Each row comes from the steps of one path. Every step used is in the known rows, and no mark comes twice. Write the path behind each row, first mark first.
(in the rows, 128 means zero)
Known rows
V/A/R/U: [ 71 118 135 132 140 146  91 133 125 173 132 117 186 112 134 137 145 129
 144 128 142  94 139 139 105 132  98 142]
Z/T: [177 113 133 116 121 132  87 128 154 109 112 158 104 163 124 129 141 140
 142 131 132 148 158 141 106 120 147 133]
U/R/H: [ 80 114 153 123 124 116  85 123 132 127 139 138  79 135 171 121 139 169
 151 163 125 137 145 145 168 125 143 138]
F/A/R: [154 134 149 119 105 156  80 131 144 186 104 153 156 109 129 128 147 122
 134 117 132 134 133 130 112 132 138 112]
R/H/V/C: [ 80 107 137 120 112 122  92  96 131 141 109 121  70 147 163 147 131 160
 166 164 123 143 163 146 130 122 145 131]
F/A: [165 132 152 112 101 147  89 118 154 143  99 147 129 120 134 116 141 146
 132 106 127 131 136 132 129 122 147 107]
C/V/H: [102 128 140 104 110 136  88 137 141  91 120 122  67 139 110 168 144 123
 131 127 135 131 160 148 124 102 137 119]
H/R/A/F: [149 154 130 117 124 149 100 107 135 162 114 125 107 148 168 123 128 136
 157 141 149 137 120 125 148 109 134 130]
Z/T/V/H/R: [157  95 117 115 134 140  79 126 142 131 142 146 121 162 158 149 131 121
 118 135 146 143 155 155  95 118 134 128]
U/R/H/V/T/Z: [ 83 121 143 120 128 118  78 119 131 134 134 130  72 152 175 131 133 176
 145 190 130 123 147 157 148 115 136 139]
U/R/H/V/T: [ 62 127 147 124 130 116  87 118 130 138 138 126  66 154 163 142 132 170
 156 183 126 132 152 157 146 118 123 137]
F/A/Z/T: [218 142 147 102  92 133  91 124 167 126  80 169 131 147 118 109 142 142
 121  98 118 133 133 133 123 118 149 107]
T/V/C: [168  85 126 123 121 137  95 106 150 138 149 129 111 135 140 134 117 140
 112 118 139 158 141 150 137 131 149 110]
R/A/Z/T: [203 147 135  95 111 152  95 133 150 105  92 140  71 139 123 124 116 152
 139 129 117 116 135 133 124 118 153 108]
V/A/Z: [134 141 145 117 115 141 102 125 143 115 115 122 170 131 115 117 139 143
 132 118 121  83 140 133 139 130 113 126]
F/A/R/H: [116 122 153 118 106 151  75 127 136 189  97 149 147 100 147 123 149 133
 143 127 123 121 138 130 117 132 145 118]
A/F: [193 152 140 126 131 137 102 111 166 137 112 141 127 136 113 103 143 145
 143 118 143 151 143 123 167 115 144 151]
A/R: [140 119 139 128 129 158  83 136 134 180 127 141 153 126 120 138 147 111
 149 139 139 145 144 135 119 137 134 132]
T/Z/A/F/H: [252 135 129 107 110 168  73 115 166 114 102 160 121 141 143  91 151 152
 108 134 158 115 131 116 160 102 166 150]
R/A: [149 135 141 105 119 167  93 128 138 121 112 118  68 112 138 131 114 156
 151 137 126 115 139 132 129 123 150 109]
Z/T/V: [181 100 124 116 129 140  83 128 155 126 137 153 109 160 136 125 129 140
 120 122 136 146 153 145 114 126 148 126]
V/H: [136 109 140 112 131 153  86 127 140 108 122 123 120 117 130 154 137 126
 135 135 136 128 165 151 110 117 134 128]
C/V/A: [ 69 144 144 113 103 132  95 135 136 101 124 116  99 141 109 146 145 140
 136 123 130  99 146 136 133 114 120 122]
H/R: [129 116 134 124 122 139  96 107 130 160 127 133 142 172 168 130 146 121
 157 136 148 150 131 137 139 116 129 126]
Z/A/R/H/V: [126 156 137 124 111 156  70 124 127 193 115 143 109 142 156 139 154 137
 140 157 137 128 139 124 122 125 123 139]
T/Z/A: [224 132 134 110 107 155  70 122 150 126 108 152 118 142 158  99 147 159
 106 138 145 117 125 127 144 111 162 131]
A/Z/T/R: [202 129 130 110 121 113  95 138 166 124 104 177 142 185 100 108 141 119
 134 120 124 127 147 137 136 117 150 129]
A/R/H/V: [ 76 122 137 127 128 150  78 127 119 198 120 131 122 134 150 147 145 127
 169 168 131 135 156 137 120 135 132 140]

Write each row's path
[171 139 129 115 110 157  60 126 132 174 107 149 117 142 174 116 150 151
 122 168 145 114 131 128 130 118 153 141]	T/Z/A/R/H/V
[220 135 141 102  97 138  89 124 167 137  96 166 134 145 125 107 134 141
 106  93 121 132 130 135 129 122 150 102]	F/A/Z/T/V
[146  86 112 115 144 134  82 123 142 140 141 141 121 166 166 147 130 126
 119 124 152 147 150 159  94 110 129 133]	Z/T/V/H/R/U
[122 162 130 115 112 132 101 122 140 128 113 128 121 173 127 145 132 146
 145 148 129 109 155 141 111 125 106 131]	H/V/A/Z/T
[141 128 129 110 120 137  74 137 146 138 109 132  98 157 110 143 152 134
 112 130 146 117 128 148 114  90 131 127]	C/V/T/Z/A/R/U
[ 71 155 132 129 123 150  92 127 122 176 132 116 141 142 135 160 136 131
 156 163 140 110 154 139 103 136  97 136]	H/V/A/R
[ 63 132 147 123 122 115  87 119 127 141 141 132  58 153 178 137 134 172
 158 179 129 143 149 148 161 124 133 139]	U/R/H/V
[131 139 130 111 132 154  91 117 131 136 117 116 110 123 162 154 128 122
 144 148 149 124 142 141 117 105 125 131]	V/H/R/A/F
[129  94 123 118 139 156  85 118 131 154 158 119 139 138 170 148 126 116
 116 130 150 135 145 154 126 122 128 119]	T/V/H/R
[189 163 125 118 127 146  85 109 156 148 106 131 104 169 128 130 136 156
 127 161 148 125 143 141 122 102 125 141]	H/V/T/Z/A/F
[141 119 137 106 115 136  83 132 151  97 109 127  86 156 100 138 143 141
 123 135 134 115 143 150 126  96 146 118]	C/V/T/Z
[ 83 130 141 131 127 155  87 137 125 162 133 122 187 107 124 139 145 124
 143 140 134  89 145 134 106 142 104 137]	V/A/R
[ 83 138 133 100 108 142  88 134 125 110 119 114  57 146 141 176 135 118
 140 140 141 124 144 146 118  96 130 112]	C/V/H/R/A
[162 126 123 123 133 134  89 126 157 127 137 145 139 145 131 117 130 146
 115 121 139 116 150 137 117 127 128 143]	Z/T/V/A/F
[ 96 152 120 118 129 113 103 126 144 151 118 137 137 185 129 138 131 139
 148 141 136 100 151 145 113 115 104 139]	H/V/A/Z/T/R/U
[ 32 137 148 126 122 115  88 121 121 137 144 122  79 143 178 138 134 175
 156 181 127 115 149 147 153 128 117 142]	U/R/H/V/A
[113 153 133 110 127 123  95 141 159 122 113 132  79 154  77 139 132 126
 138 132 132 102 145 140 134  93 135 125]	C/V/T/R/A/F
[ 45 118 145 130 128 151  81 133 117 166 126 117 178  99 143 133 147 134
 152 150 125  76 151 133 111 142 111 143]	V/A/R/H
[ 55 133 133 120 130 113  93 130 138 165 119 143 148 162 138 117 136 132
 160 155 121  76 158 136 146 124 131 141]	T/R/H/V/A/Z
[116 108 133 117 130 147  87 117 127 135 128 122 138 142 161 159 142 110
 143 144 148 135 151 151 110 111 122 129]	V/H/R
[248 155 132 114 112 149  75 116 163 132 102 157 124 139 149  86 149 162
 104 133 152 123 122 118 161 106 162 148]	T/Z/A/F
[145 135 132 119 152 137  95 132 162 145 115 135 133 136  91 121 122 129
 144 142 132  89 148 142 119 106 132 131]	V/T/R/A/F
[219 179 139 123 114 144  89 111 164 144 108 151 113 143 126 104 152 151
 120 118 146 141 129 112 161 109 134 147]	Z/A/F
[ 75 117 137 128 135 152  77 126 122 195 117 124 130 135 136 153 143 126
 165 171 128 125 159 146 104 130 122 139]	A/R/H/V/T
[177  96 125  95 109 178  90 117 143 101 108 146  97 170 144 141 133 113
 157 139 146 116 146 132 122 105 146 120]	F/H/R/A/Z/T
[210 129 126  97 108 145  95 124 152 109 107 138  66 135 129 131 104 151
 121 125 121 128 132 141 121 122 155 100]	R/A/Z/T/V/C
[107 122 129 124 135 150 103 105 147 130 124 120 174 137 139 121 147 133
 149 120 158  93 142 127 140 107 105 160]	V/A/F/H/R/U
[ 60 118 131 123 135 116  88 127 139 172 124 148 118 165 146 122 136 132
 169 161 127 106 164 138 144 121 147 140]	T/R/H/V
[207 118 135 114 126 156  73 120 155 122 106 136 135 143 124 115 143 152
 109 143 138 102 135 145 113 104 139 127]	V/T/Z/A
[ 74 120 141 118 121 139  88 108 128 149 111 120  78 150 164 134 136 161
 170 161 122 128 164 140 140 122 142 135]	R/H/V
[170 146 137 105 119 131  90 139 145 116 141 145  54 143 152 125 110 164
 119 147 128 132 124 145 154 124 142 112]	U/R/A/Z/T/V
[143 108 125 120 129 140  84 130 147 121 142 141 135 146 137 128 128 145
 117 125 134 111 153 144 103 131 128 130]	Z/T/V/A
[204 125 126 116 121 155  65 129 143 169 111 153 141 137 161 107 152 146
 109 137 155 124 117 131 130 111 151 140]	T/Z/A/R/U
[ 86 128 134 107 109 131  88 129 130 112 124 121  82 160 136 173 148 110
 137 134 144 137 148 148 123  97 127 120]	C/V/H/R
[177 153 138 124 112 161  74 132 139 179 120 152 134 135 132 132 155 124
 124 135 144 137 130 122 122 126 125 132]	Z/A/R
[203 142 142 104  99 120  90 132 170 141  85 182 148 156 112 104 142 129
 123 101 120 120 135 132 126 117 152 111]	F/A/Z/T/R
[153 105 116 119 130 149  87 118 152 126 142 148 147 162 145 128 136 127
 124 128 153 113 151 136 115 119 124 146]	Z/T/V/A/F/H/R
